Each row was made from one small tree. The marks that hang from a mark follow it in brackets, in the order of their numbers. Every link used is in the known rows. Write each row's tree.
Known rows:
k125(k923(k38)): [-0.51  0.25  0.10 -0.11 -0.23  0.17 -0.12  0.17 -0.25  0.22 -0.09 -0.35
 -0.23 -0.16  0.02  0.33  0.03  0.13  0.13]
k249(k376 k732(k216(k46))): [-0.23 -0.10  0.32 -0.13  0.08 -0.08 -0.15  0.04  0.02  0.16  0.12 -0.26
  0.18  0.38 -0.03  0.06  0.01  0.06 -0.06]
k38(k923(k125)): [-0.15  0.06 -0.10  0.03 -0.29 -0.02 -0.42  0.15 -0.10 -0.11 -0.23  0.00
  0.02 -0.41  0.13  0.36 -0.28 -0.04 -0.11]
k704(k462): [-0.22  0.42  0.05  0.20 -0.01  0.18 -0.22  0.18 -0.25  0.16 -0.19 -0.26
 -0.26  0.02 -0.13  0.17 -0.18  0.23 -0.18]
k462(k249(k376(k923) k732(k216)) k704): [-0.05  0.03 -0.19 -0.12  0.11 -0.08 -0.03  0.30 -0.15  0.17 -0.03  0.06
  0.04 -0.02 -0.16  0.21 -0.16  0.10  0.01]
k704(k462(k249(k376 k732))): [-0.05  0.50  0.01  0.07  0.08  0.10  0.00  0.28 -0.07  0.10 -0.18 -0.20
 -0.23 -0.05 -0.12  0.10 -0.17  0.17 -0.21]
k732(k216(k46)): [-0.22 -0.16  0.23  0.03 -0.12  0.05 -0.30  0.08 -0.29  0.24  0.12 -0.28
  0.01  0.47  0.19  0.25  0.12  0.21  0.07]
k249(k376(k923(k38)) k732(k216(k46))): [-0.38 -0.06  0.21 -0.21 -0.06 -0.05 -0.13 -0.10  0.23  0.10  0.29 -0.24
  0.15  0.24 -0.02  0.14 -0.15 -0.01 -0.10]
k249(k376(k923(k125)) k732(k216)): [-0.19 -0.08  0.01 -0.07 -0.18 -0.15 -0.12  0.02  0.25 -0.20 -0.04 -0.12
  0.21  0.00 -0.10  0.04 -0.14 -0.03 -0.12]
k462(k249): [ 0.02  0.24  0.04 -0.06  0.00  0.02 -0.03  0.30 -0.36  0.25 -0.11 -0.13
 -0.26 -0.15  0.27  0.29  0.04  0.18  0.00]
k216(k46 k732(k249(k376(k923)))): [-0.24  0.18  0.28 -0.16  0.04  0.04  0.17 -0.17  0.07  0.28  0.19 -0.02
  0.12  0.04  0.27  0.46 -0.06 -0.07 -0.11]
k732(k216 k249): [-0.02  0.14 -0.09  0.09 -0.08  0.07 -0.31  0.07 -0.43  0.18  0.03 -0.06
 -0.06  0.26 -0.05  0.21  0.02  0.04 -0.11]
k216(k46 k732(k249(k376(k923(k38))))): [-0.31  0.24  0.30 -0.22  0.05  0.10  0.17 -0.20  0.05  0.32  0.29 -0.05
  0.12  0.04  0.26  0.44 -0.06 -0.10 -0.08]
k732(k216(k46) k249(k376)): [ 0.05  0.00  0.09 -0.07  0.01  0.04 -0.24  0.00 -0.06  0.21  0.20 -0.23
  0.14  0.56 -0.03  0.24  0.08  0.14 -0.05]
k376(k923): [-0.29  0.03 -0.03  0.00 -0.22 -0.03 -0.22 -0.01 -0.05  0.12 -0.02 -0.13
 -0.19 -0.23  0.16  0.41 -0.26  0.13 -0.17]
k216(k46 k732(k249(k376))): [-0.22  0.20  0.35 -0.16  0.11  0.07  0.16 -0.12 -0.05  0.34  0.17 -0.06
  0.13  0.11  0.26  0.41  0.02 -0.06 -0.07]
k704(k462(k249)): [-0.05  0.51 -0.04  0.14  0.01  0.17 -0.06  0.30 -0.24  0.14 -0.20 -0.20
 -0.34 -0.08 -0.02  0.19 -0.14  0.24 -0.16]
k732(k216(k46) k249): [-0.07  0.05  0.03  0.02 -0.07  0.06 -0.32  0.02 -0.26  0.32  0.16 -0.10
  0.02  0.46  0.10  0.29  0.09  0.09 -0.07]
k249(k376(k923(k125)) k732): [-0.22  0.04  0.04 -0.13 -0.11 -0.16 -0.09  0.02  0.30 -0.06 -0.09 -0.11
  0.15 -0.19 -0.05  0.10 -0.19 -0.02 -0.18]
k462(k249(k732(k216(k46))) k704): [-0.15  0.07 -0.10 -0.05  0.13 -0.03 -0.14  0.36 -0.44  0.42 -0.04  0.13
 -0.01  0.09  0.04  0.22  0.00  0.09  0.07]
k216(k46 k732): [-0.41  0.10  0.45 -0.08  0.02  0.08  0.13 -0.07 -0.21  0.35  0.12 -0.09
  0.04  0.05  0.43  0.41  0.05  0.00  0.02]
k732(k216(k46) k249(k376(k923))): [ 0.02 -0.04  0.00 -0.08 -0.09  0.01 -0.23 -0.07  0.10  0.13  0.23 -0.19
  0.12  0.45 -0.01  0.31 -0.03  0.13 -0.12]
k732(k216(k46) k249(k376(k923(k125)))): [ 0.05 -0.03 -0.07 -0.06 -0.17 -0.01 -0.23 -0.04  0.18  0.03  0.16 -0.15
  0.20  0.40 -0.01  0.26  0.01  0.11 -0.08]

Which tree is each row?
[ 0.04  0.12 -0.18 -0.06 -0.18  0.05 -0.22 -0.03 -0.01 -0.07  0.12 -0.14
  0.11  0.20 -0.18  0.16 -0.06  0.02 -0.08]  k732(k216 k249(k376(k923(k38 k125))))
[ 0.08  0.11 -0.10 -0.14  0.21  0.01 -0.04  0.37 -0.32  0.31 -0.11 -0.10
 -0.01  0.04 -0.14  0.25 -0.04  0.26  0.12]  k462(k249(k376) k704)
[-0.06  0.39  0.05  0.07  0.06  0.11 -0.01  0.26 -0.01  0.10 -0.09 -0.23
 -0.16  0.14 -0.07  0.10 -0.10  0.19 -0.16]  k704(k462(k249(k376 k732(k216(k46)))))
[-0.14  0.33  0.18 -0.07  0.09  0.07  0.18 -0.05 -0.28  0.14 -0.02  0.00
  0.01 -0.17  0.05  0.29 -0.09 -0.13 -0.11]  k216(k732(k249(k376)))
[-0.11  0.47 -0.05  0.17  0.00  0.13 -0.06  0.31 -0.24  0.10 -0.17 -0.12
 -0.28 -0.04 -0.05  0.11 -0.13  0.14 -0.20]  k704(k462(k249(k732(k216))))
[-0.16  0.20 -0.14 -0.06  0.18 -0.03 -0.11  0.38 -0.48  0.45 -0.15  0.16
 -0.09 -0.14  0.00  0.23 -0.06  0.07  0.00]  k462(k249(k732) k704)
[-0.28  0.00  0.03 -0.15 -0.18 -0.07 -0.12 -0.02  0.22 -0.14  0.10 -0.16
  0.20  0.02 -0.12  0.01 -0.14 -0.07 -0.08]  k249(k376(k923(k38 k125)) k732(k216))
[-0.39 -0.02  0.24  0.00 -0.04 -0.04 -0.27  0.08 -0.26  0.30  0.06 -0.08
  0.02  0.23  0.17  0.13  0.03 -0.01 -0.09]  k249(k732(k216(k46)))
[-0.28 -0.16  0.19 -0.14 -0.06 -0.13 -0.12 -0.05  0.26  0.04  0.17 -0.20
  0.15  0.23  0.00  0.17 -0.15  0.04 -0.14]  k249(k376(k923) k732(k216(k46)))
[-0.27  0.03  0.14 -0.16  0.01 -0.14 -0.09 -0.03  0.20  0.08  0.01 -0.16
  0.04 -0.10 -0.05  0.17 -0.25  0.01 -0.22]  k249(k376(k923) k732)
[ 0.04  0.47 -0.01  0.08  0.06  0.15 -0.01  0.29 -0.11  0.06 -0.18 -0.29
 -0.25 -0.01 -0.11  0.15 -0.15  0.27 -0.14]  k704(k462(k249(k376)))
[-0.04  0.12 -0.24 -0.15  0.08 -0.11 -0.02  0.32 -0.04  0.17 -0.15  0.11
  0.08 -0.20 -0.12  0.19 -0.15  0.09  0.01]  k462(k249(k376(k923(k125)) k732) k704)
[-0.14  0.17 -0.16 -0.22  0.17 -0.03 -0.01  0.26 -0.14  0.30  0.02  0.05
  0.01 -0.13 -0.13  0.22 -0.19  0.07  0.00]  k462(k249(k376(k923(k38)) k732) k704)
[-0.19 -0.05  0.24 -0.09  0.08 -0.08 -0.14  0.08 -0.09  0.06  0.03 -0.24
  0.12  0.24 -0.14  0.00 -0.04  0.02 -0.08]  k249(k376 k732(k216))
[-0.05  0.28 -0.06 -0.16  0.01  0.05 -0.18 -0.06 -0.02  0.23  0.10 -0.15
 -0.03  0.00 -0.10  0.30 -0.17  0.04 -0.20]  k732(k249(k376(k923(k38))))
[ 0.01  0.45 -0.07  0.08  0.00  0.13  0.00  0.24  0.01  0.01 -0.16 -0.26
 -0.27 -0.08 -0.10  0.21 -0.22  0.26 -0.19]  k704(k462(k249(k376(k923))))
[-0.35  0.17 -0.13 -0.08 -0.39  0.05 -0.24 -0.02  0.06  0.00  0.01 -0.11
 -0.03 -0.32  0.13  0.26 -0.16  0.04 -0.03]  k376(k923(k38 k125))
[ 0.05  0.07 -0.19 -0.15  0.13 -0.03 -0.03  0.29 -0.15  0.22 -0.07 -0.05
 -0.03 -0.08 -0.12  0.33 -0.16  0.25  0.06]  k462(k249(k376(k923)) k704)
[-0.07  0.11 -0.17 -0.17  0.16 -0.09 -0.01  0.29 -0.12  0.27 -0.08  0.08
  0.01 -0.15 -0.11  0.24 -0.19  0.10 -0.03]  k462(k249(k376(k923) k732) k704)
